What can hang from each mark
k_755: k_362 k_428 k_553 k_666 k_740
k_359: k_666
k_553: k_755
k_731: k_362 k_428
k_428: k_731
k_666: k_359 k_755

Every row comes from one small tree of marks. The marks that hang from a mark follow it in brackets, in the order of their numbers. Every link used is in the known rows. Which tree was each row made from?
Known rows
k_755(k_666 k_740): [-13.2  25.7  -1.0  -8.1  -1.5  -7.1  24.8   4.8   5.4   0.9  -0.3   2.0
  -2.6 -19.1 -10.1  24.1   1.1 -22.1   7.7   8.6  -2.2  11.3   7.0   3.6
  13.6  -3.8 -12.2 -13.0  -5.4 -21.6  -2.1  -7.4]
k_359(k_666): [-15.0   9.1  -1.7   0.8 -17.3  -8.2   5.0   5.9  -0.4   8.3   4.1   1.7
   1.1 -31.5   1.8   8.3  -5.6  -2.6   4.6   2.4 -15.5   4.1  13.4  20.1
 -17.2  -4.3  -6.4  -2.9   0.2 -29.3 -10.9  -9.2]
k_553(k_755(k_666 k_740)): [-12.6  25.3  -2.1 -12.0   4.7  -4.6  33.8   1.1   2.7  -0.2  -2.5   0.4
  -3.4 -15.4   0.6  20.0   3.9 -20.8  16.6  13.5  -8.4   8.9   1.0   5.9
   7.3  -4.4 -15.3 -40.3   1.0 -14.4  -7.8 -10.9]
k_553(k_755): [-12.9   9.4  -0.4  -7.8   5.6  -4.9  13.6  -0.8  -2.9  10.1  -1.3   7.8
  -4.6  -2.4   5.6   6.0   4.5   0.3  17.7  10.3  -8.1   3.5   1.3   5.8
   2.8  -4.6  -7.3 -26.5  -3.4  11.5 -15.2  -5.9]
k_359(k_666(k_755(k_428(k_731)))): [-11.3   0.4  12.2   1.4  -3.6 -16.8  -3.8   3.2   3.9   8.0  11.3  -5.2
  -7.6 -22.9  -0.2 -15.5  11.4  18.3  28.5   7.2 -22.4  10.2   1.7  20.3
 -11.8  -3.8  -4.3 -17.8  -9.7  22.8  -3.6  -6.9]
k_553(k_755(k_428)): [-12.9  16.5   8.5  -5.4   3.9 -15.8  12.7   0.6  -1.6   9.3   0.2   4.2
  -3.8   0.3   9.4 -13.1   9.4  24.2  18.9  11.8  -3.0   2.8  -3.3   7.3
   7.5  -4.8  -2.1 -26.4  -0.4  23.0  -8.3  -2.2]
k_666(k_755): [ -8.7  15.2   0.2  -3.3   5.1  -9.6   0.4   0.7   2.2   6.3   7.1  -3.1
  -3.1  -1.8   2.4   6.4   2.0  -6.0  27.6   4.9 -19.9   8.5   4.1   6.9
   4.0  -5.6  -4.1 -14.9 -21.1  36.3  -9.8  -1.6]
k_731(k_428): [-12.9   8.8   6.6 -14.3  -4.0 -19.8  -0.8  -3.2 -11.0   7.3   4.2  14.9
  -1.4  -6.0 -17.6  -1.8   4.1  -2.8   7.6   2.9  -8.8   2.5   5.3   1.9
  13.7  -1.9 -14.2  -3.2  -6.3  -1.7 -21.8   1.7]
k_553(k_755(k_362 k_428(k_731) k_740)): [-11.6  13.7  15.8  -1.9   9.5 -13.3  30.7   1.4   4.9   3.5  -1.1   3.1
 -10.1  12.5  -2.8 -16.8  22.9  11.6  15.2  17.0  -0.3  13.9 -13.8   8.2
  17.4  -0.2 -16.5 -41.7   5.1  43.0  -1.9  -6.6]
k_755(k_362 k_428 k_553 k_666(k_359) k_740): [-20.7  29.8   4.8   1.9  -5.1 -18.7  31.0  12.8   6.9  16.1   7.7 -25.4
  -0.7 -20.8   0.1  -4.9  -6.2   1.2   9.7  12.2  12.0   0.3  -2.1   5.2
  17.9  -4.2 -13.2 -13.1   1.3 -10.0  -0.4 -12.7]
k_755(k_362 k_428(k_731) k_553 k_666): [-12.4  -7.6   9.8  -1.1   3.1 -16.6  17.7   8.3  11.0  10.8   2.2   7.2
  -8.7  -8.2  -7.3  -2.2   8.1  21.0   6.9  10.7   4.4  14.1  -5.8   6.1
  20.2   1.2 -12.7 -10.7   0.0  17.5   1.3 -12.9]
k_731(k_362): [ -7.3   2.8   1.2 -17.4  -2.7 -12.0  12.0   4.0  -8.6   8.3   0.3  12.4
   0.3  -1.7 -15.2   3.3   1.7  -8.3   4.0   7.1  -6.5   6.6   5.3   4.1
  29.1  -2.6  -5.1  -3.0  -7.4   1.7  -2.9  -4.7]
k_666(k_359 k_755(k_428(k_731) k_553)): [-16.2   6.7   8.3  -1.7   5.9 -15.1  -7.2   6.2   5.5  28.7  19.2 -17.5
  -8.6 -21.9   0.3 -14.8  -2.7   2.7  33.3   8.6  -8.6   6.2  -3.4   6.7
   7.8  -4.9  -4.1 -16.2 -14.2  48.2  -4.6  -7.4]
k_755(k_428 k_553 k_666(k_359) k_740): [-20.9  33.8   2.9  -3.2  -5.7 -14.5  21.0  11.1   6.0  22.1   7.2 -22.8
  -0.8 -35.9   0.9   4.0 -11.4 -12.1  12.2   9.2   8.6  -1.8   2.8   3.0
  14.6  -6.5  -9.0 -10.1  -0.5 -22.9   0.3 -10.7]
k_755(k_362 k_553 k_666 k_740): [-12.7  24.4  -4.6  -2.7  -4.8 -11.0  29.8   6.0   8.8   6.2  -1.7  -8.0
  -0.6  -8.9  -4.8  23.2  -5.5 -21.4   5.0  11.4   4.3   9.7  -0.6   4.1
  16.8  -1.5 -18.0 -25.0  -1.9 -11.6  -6.7 -16.6]
k_666(k_359 k_755(k_362 k_428 k_553 k_740)): [-15.6  37.1   6.1   3.7  -0.9 -20.3  16.5  10.0   6.9  22.3  13.1 -39.1
  -1.4  -5.2   8.5 -15.6  -4.4  -2.5  27.7  13.0   2.6  -2.5  -7.5   5.0
  16.7  -7.5 -10.0 -25.9 -13.5  38.1  -7.3  -7.2]
k_359(k_666(k_755(k_362 k_428(k_731) k_553))): [-10.4  -2.6   8.8   6.4  -5.0 -20.2   1.6   6.9   9.8  14.6   9.0 -12.9
  -6.2 -10.8   6.4 -15.9   2.9  18.9  28.4  10.6 -16.0  10.3  -4.6  20.8
  -7.3  -1.3 -10.9 -26.0  -4.6  30.2  -8.5 -15.0]

Which tree is each row?
[-20.1  29.4  10.7  -2.8   1.5 -14.0  41.5   5.8   0.4   3.5   4.5 -21.7
  -3.0 -15.8  10.6 -19.2   5.9  17.9  22.9  16.8   7.7  -2.3  -5.2   4.9
  15.5  -5.9 -12.0 -35.4   3.6   1.3  -5.0 -10.4]	k_553(k_755(k_362 k_428 k_666(k_359) k_740))
[ -8.0  31.4   1.7   1.4   4.4 -11.8  20.7   3.0   4.8  -0.1   4.6 -13.9
  -1.9  11.6  -0.2   2.9   8.1 -12.2  23.7   9.6 -11.1  10.1  -3.2   4.4
  11.2  -4.5 -14.8 -28.2 -19.2  37.5  -9.6  -5.4]	k_666(k_755(k_362 k_740))
[ -6.7   9.7  13.8 -19.9  11.3 -13.6  30.0   0.5  -5.7  10.1  -2.5   5.5
  -8.1   4.2 -15.9 -12.1  18.2  -4.1  18.6  19.1  -6.1  14.2 -11.5   4.5
  35.5  -1.2 -10.9 -37.7   5.1  24.1   5.9  -5.3]	k_553(k_755(k_428(k_731(k_362)) k_740))
[-12.5  24.4   0.3  -3.4   3.5  -7.8  32.4   1.8   0.1  -0.2  -3.2  -4.0
  -3.3  11.1   5.0   3.0   8.3  -8.6  13.6  13.1  -3.6   4.9  -5.7   5.2
  11.1  -3.7 -17.7 -40.8   0.6  15.1 -13.4  -7.2]	k_553(k_755(k_362 k_740))
[-10.3   1.4   5.0   1.2  -4.9 -16.3  -5.4   5.0   8.9  20.1   9.9 -11.8
  -6.0 -22.4   5.2  -7.2  -0.7   7.8  29.1  10.9 -21.3  11.2   0.1  20.2
 -12.6  -2.1  -5.5 -23.8  -7.3  24.2  -6.7 -14.0]	k_359(k_666(k_755(k_428(k_731) k_553)))
[-11.8  12.0  11.6 -10.5  10.6  -8.7  29.4   1.0   6.5   3.2  -0.5   7.8
 -10.2 -13.6  -4.7  -0.4  17.1   0.7  20.3  16.9  -3.2  16.2  -6.7   4.9
  14.5  -2.6 -12.7 -41.7   4.7   4.4   2.7  -7.4]	k_553(k_755(k_428(k_731) k_666 k_740))
[-12.9  11.8   8.8  -2.2   2.4 -17.8  28.6   8.2  14.6  10.5   0.7   0.2
  -8.4  -6.7 -14.9   2.2   7.6  -0.6   5.1  13.2   8.4  16.2  -8.5   4.0
  25.6   0.7 -16.8 -25.5   1.7  11.5   3.2 -13.8]	k_755(k_362 k_428(k_731) k_553 k_666 k_740)
[-21.3  14.1  -6.4  -5.4  -6.5  -7.3   8.5   9.3   5.2  20.2  10.4 -12.2
  -0.6 -38.1   1.1  16.6 -19.5 -16.8  13.0   6.1  -1.4  -0.8   9.7   4.0
   8.8  -4.8  -8.5  -3.3  -4.6 -25.9 -10.0 -13.7]	k_755(k_553 k_666(k_359))
[-10.9  29.9   3.0   7.2 -11.6 -25.2  17.0   8.5   8.6  10.8   5.6 -31.8
   1.2 -10.0  12.2  -8.6  -2.5   4.2  23.4  12.6 -10.2   3.8  -4.5  20.1
  -4.1  -5.3  -8.5 -33.3  -7.7  16.8  -8.8 -13.9]	k_359(k_666(k_755(k_362 k_428 k_553 k_740)))
[-13.3  29.1   2.4  -5.6  -1.9 -18.2  21.6   8.2   8.0  13.3  -1.1  -7.8
  -0.8 -20.5  -2.6  15.7  -2.9  -6.2   5.8  11.4   6.3   7.5  -2.1   3.7
  21.1  -2.7  -7.9 -17.0  -2.4 -12.4   2.9 -10.4]	k_755(k_428 k_553 k_666 k_740)
[ -2.7  12.2   9.7 -16.3  12.0 -20.0  12.5   3.7   3.4  19.7   4.1  -5.9
  -6.7   3.8 -13.3  -0.3   4.7 -16.0  25.4  17.6  -9.4  16.9 -10.8   4.8
  37.8  -2.1  -8.4 -34.4 -12.4  43.5   6.3  -7.3]	k_666(k_755(k_428(k_731(k_362)) k_553 k_740))
[-21.1  15.6   8.5  -3.5  -6.3 -15.6  14.2   9.4   0.0  11.9   9.0  -8.0
  -1.1 -33.1   2.0 -12.0  -2.6  21.4  11.8   4.3   4.7  -3.9   7.8   4.4
   8.3  -6.2  -2.3   5.3  -5.1 -16.2   0.1  -3.5]	k_755(k_428 k_666(k_359))
[ -7.8   9.8  13.3 -17.1   2.3 -16.8  20.6   4.8  -2.0   9.2   1.4   8.8
  -6.5  -1.8 -27.5  -9.3  16.7  -5.4   3.4  11.0  -1.3  15.4  -5.3   4.7
  36.9  -1.2  -9.3 -14.3  -1.0  15.6  11.9  -4.4]	k_755(k_428(k_731(k_362)) k_740)
[-10.7  29.2   9.9   7.0 -12.9 -23.1  19.5   7.7   3.0   0.0   6.8 -27.5
  -0.1  -6.8   7.7 -17.6   9.6  16.0  26.7  10.5 -10.7   4.4  -2.7  20.4
 -11.1  -5.2  -9.8 -25.8  -9.0  19.6  -5.4  -6.5]	k_359(k_666(k_755(k_362 k_428 k_740)))
[-20.9  -2.7   9.0   0.6  -0.2 -15.3  16.0  10.1   9.7  19.7  10.9  -6.5
  -8.6 -23.3  -3.5 -12.9  -0.8  19.5  11.3   8.7   6.3   5.5  -2.5   5.8
  15.5  -1.0 -11.7  -7.6   2.3   6.8  -1.6 -15.7]	k_755(k_362 k_428(k_731) k_553 k_666(k_359))
[-15.9  21.3   3.6   0.7   2.6 -19.3  -3.6   7.2   5.3  27.4  14.6 -26.1
  -1.8 -17.0  15.0 -14.8 -10.5   6.1  32.0   7.7  -4.0  -4.2   0.3   5.5
   9.0  -6.9  -0.6 -10.7 -17.1  31.3  -7.0  -6.3]	k_666(k_359 k_755(k_428 k_553))
[-10.0  33.8   1.9   1.5 -12.3 -21.1   7.7   6.4   6.9  17.4   5.5 -27.9
   0.8 -24.9  13.7   1.5  -6.9 -10.3  27.4   9.9 -14.2   4.5  -0.7  18.9
  -7.4  -5.9  -5.3 -29.5  -8.2   7.1  -7.4 -11.5]	k_359(k_666(k_755(k_428 k_553 k_740)))
[ -5.1  12.5  13.3 -11.9  -4.8 -20.2  17.0   5.0  -0.7   5.8   8.6  -9.0
  -5.6 -15.7 -12.8 -13.4  10.2  -2.5  25.6  13.7 -21.2  16.2  -2.0  18.8
  11.6  -3.5  -8.7 -29.9  -6.4  10.0   6.4  -8.5]	k_359(k_666(k_755(k_428(k_731(k_362)) k_740)))
[-20.7  15.3   2.2  -3.5  -3.8 -16.8   8.8  11.1   4.5  22.6   8.8 -11.9
   0.2 -34.5   5.6   0.0 -11.3  11.1  10.3   7.2   6.0  -4.2   5.3   4.0
  12.4  -5.6  -2.9  -0.1  -2.6 -14.8  -1.7  -9.9]	k_755(k_428 k_553 k_666(k_359))
[-21.1  27.3  -0.5  -5.9  -4.7  -4.1  22.6   8.3   2.8   7.0   8.9 -12.3
  -1.2 -36.4  -7.6  13.3  -7.0 -25.9   9.3   5.5  -0.7   2.6   9.6   3.3
   3.4  -6.9 -12.6 -10.9  -4.1 -28.1  -2.8  -9.1]	k_755(k_666(k_359) k_740)
[-13.7  28.2   8.5  -6.4  -2.1 -17.0  24.6   6.7   5.3   2.2   0.0  -0.2
  -1.1 -19.7  -9.7   5.4   8.9   2.8   4.8   9.4   4.3   8.0   0.8   3.7
  14.5  -3.7  -6.7 -11.6  -4.0 -13.2   5.3  -4.3]	k_755(k_428 k_666 k_740)
[ -8.2  33.8  11.8   2.1   3.2 -21.2  20.2   4.0   4.8   0.2   5.1 -16.3
  -2.3  11.1   5.7 -15.3  14.0  12.9  20.5  11.8  -3.7   7.5  -8.6   5.6
  14.4  -4.3  -9.7 -27.7 -16.2  56.0  -1.9  -1.3]	k_666(k_755(k_362 k_428 k_740))
[-10.2  31.7  -7.5  -1.2 -11.4 -10.8   7.7   5.9   6.9  17.1   4.7 -24.6
   0.7 -25.4  12.1  18.9 -13.1 -36.1  30.6   7.9 -21.3   6.0   4.8  17.7
 -12.4  -6.3 -11.0 -32.9  -9.1  -6.6 -13.4 -14.1]	k_359(k_666(k_755(k_553 k_740)))
[-15.3  -6.4  13.6 -16.9   3.6 -14.2  18.3   8.9  -4.9  12.9   9.9   3.2
  -6.1 -25.8 -20.7 -19.0   5.3  13.8   9.9  11.7  -2.1   7.2   3.5   4.1
  33.7  -3.3  -4.7  -1.2  -0.4  -8.6  11.5  -7.9]	k_755(k_428(k_731(k_362)) k_666(k_359))
[-16.8  37.6   8.6  -0.5   1.3 -16.9  10.2   7.3   1.8  14.5  14.6 -29.5
  -2.6 -18.1   2.5 -14.7   2.0  -4.3  30.9   8.0  -3.8   0.1  -1.3   5.1
   6.1  -8.7  -5.6 -16.2 -16.6  29.5  -0.6   0.7]	k_666(k_359 k_755(k_428 k_740))
[-10.4  11.0  -5.5   4.4  -9.3 -15.9   4.6   5.6   5.3  12.7   7.7 -22.4
   0.6 -10.8  16.2   4.8  -8.6   0.0  26.2   9.1 -22.2   4.4   3.0  20.5
 -10.2  -4.4 -10.8 -23.6 -10.1  12.5 -19.7 -16.5]	k_359(k_666(k_755(k_362 k_553)))
[-12.8  30.2  10.9   2.9  -3.9 -20.0  24.8   7.2   4.0   3.5  -0.2  -5.9
  -1.9   5.3  -4.7 -11.6  12.8  14.8   3.2   9.1   7.6   5.5  -5.4   4.5
  15.6  -2.1 -10.3 -13.0  -3.4  26.7   0.1  -2.4]	k_755(k_362 k_428 k_740)
[-12.7  28.1   9.9  -3.7   5.2 -16.9  44.8   3.4   2.9  -4.9  -2.8  -3.7
  -3.0   2.0   4.8  -5.0  14.7  18.9  15.8  17.6   6.7   7.0  -8.3   5.0
  17.2  -3.2 -12.5 -39.3   2.9   8.3  -2.2  -9.7]	k_553(k_755(k_362 k_428 k_666 k_740))
[-12.7   5.5   1.1  -5.9   3.6  -8.5  31.7   0.2   2.0  -3.4  -1.9   6.9
  -3.4   2.2  11.8   4.2   6.8  16.5  16.3  14.3  -4.9   8.1  -0.6   4.7
  12.9  -3.3 -12.1 -30.5  -0.9   3.6 -12.1 -13.1]	k_553(k_755(k_362 k_666))
[ -7.9  17.1   4.4  -2.5   4.8 -21.3  -2.3   4.6   6.2  18.6   6.7 -10.8
  -2.8  -2.3  11.4  -2.9  -2.2  11.3  26.1   9.6  -8.8   4.5  -3.8   4.4
  11.8  -5.0  -1.1 -17.6 -18.2  43.6  -4.8  -2.6]	k_666(k_755(k_428 k_553))
[ -7.0   7.0   8.5 -19.4   5.8 -18.4  26.8   6.5   4.4  14.9   0.4   6.4
  -5.6 -13.3 -24.4   8.2   4.5 -12.9   5.9  16.9   4.0  17.8  -5.7   4.3
  42.7   0.4  -9.9 -21.4   0.7  -6.6  12.2 -14.4]	k_755(k_428(k_731(k_362)) k_553 k_666 k_740)
[-20.8   0.2   7.2  -3.9   0.6 -12.8   7.0   8.0   8.5  23.6  12.0  -4.7
  -7.9 -36.4  -6.3  -4.6  -5.7   6.0  12.2   6.7   1.2   5.6   3.0   5.7
  12.4  -2.9  -6.3  -6.0   1.1  -4.4   1.1 -12.1]	k_755(k_428(k_731) k_553 k_666(k_359))
[ -7.9  -9.5  15.9 -15.7   3.7 -15.7  10.9   3.7  -4.0  12.5   2.6  16.7
  -6.7  -1.1 -24.0 -15.8  16.1  14.9   5.2   9.5  -4.5  12.6  -1.8   3.7
  31.4   0.2  -2.6  -2.8  -3.5  23.6   5.8  -1.1]	k_755(k_428(k_731(k_362)))
[ -8.1  -7.0   9.2 -17.4   2.4 -19.2   7.4   6.1   0.2  24.5   2.9  10.5
  -5.9   0.2 -16.9  -5.5   4.6   4.9   6.0  12.1  -5.6  11.5  -4.7   5.4
  38.0   1.0  -4.6  -6.1  -1.7  21.2   3.8  -8.1]	k_755(k_428(k_731(k_362)) k_553)
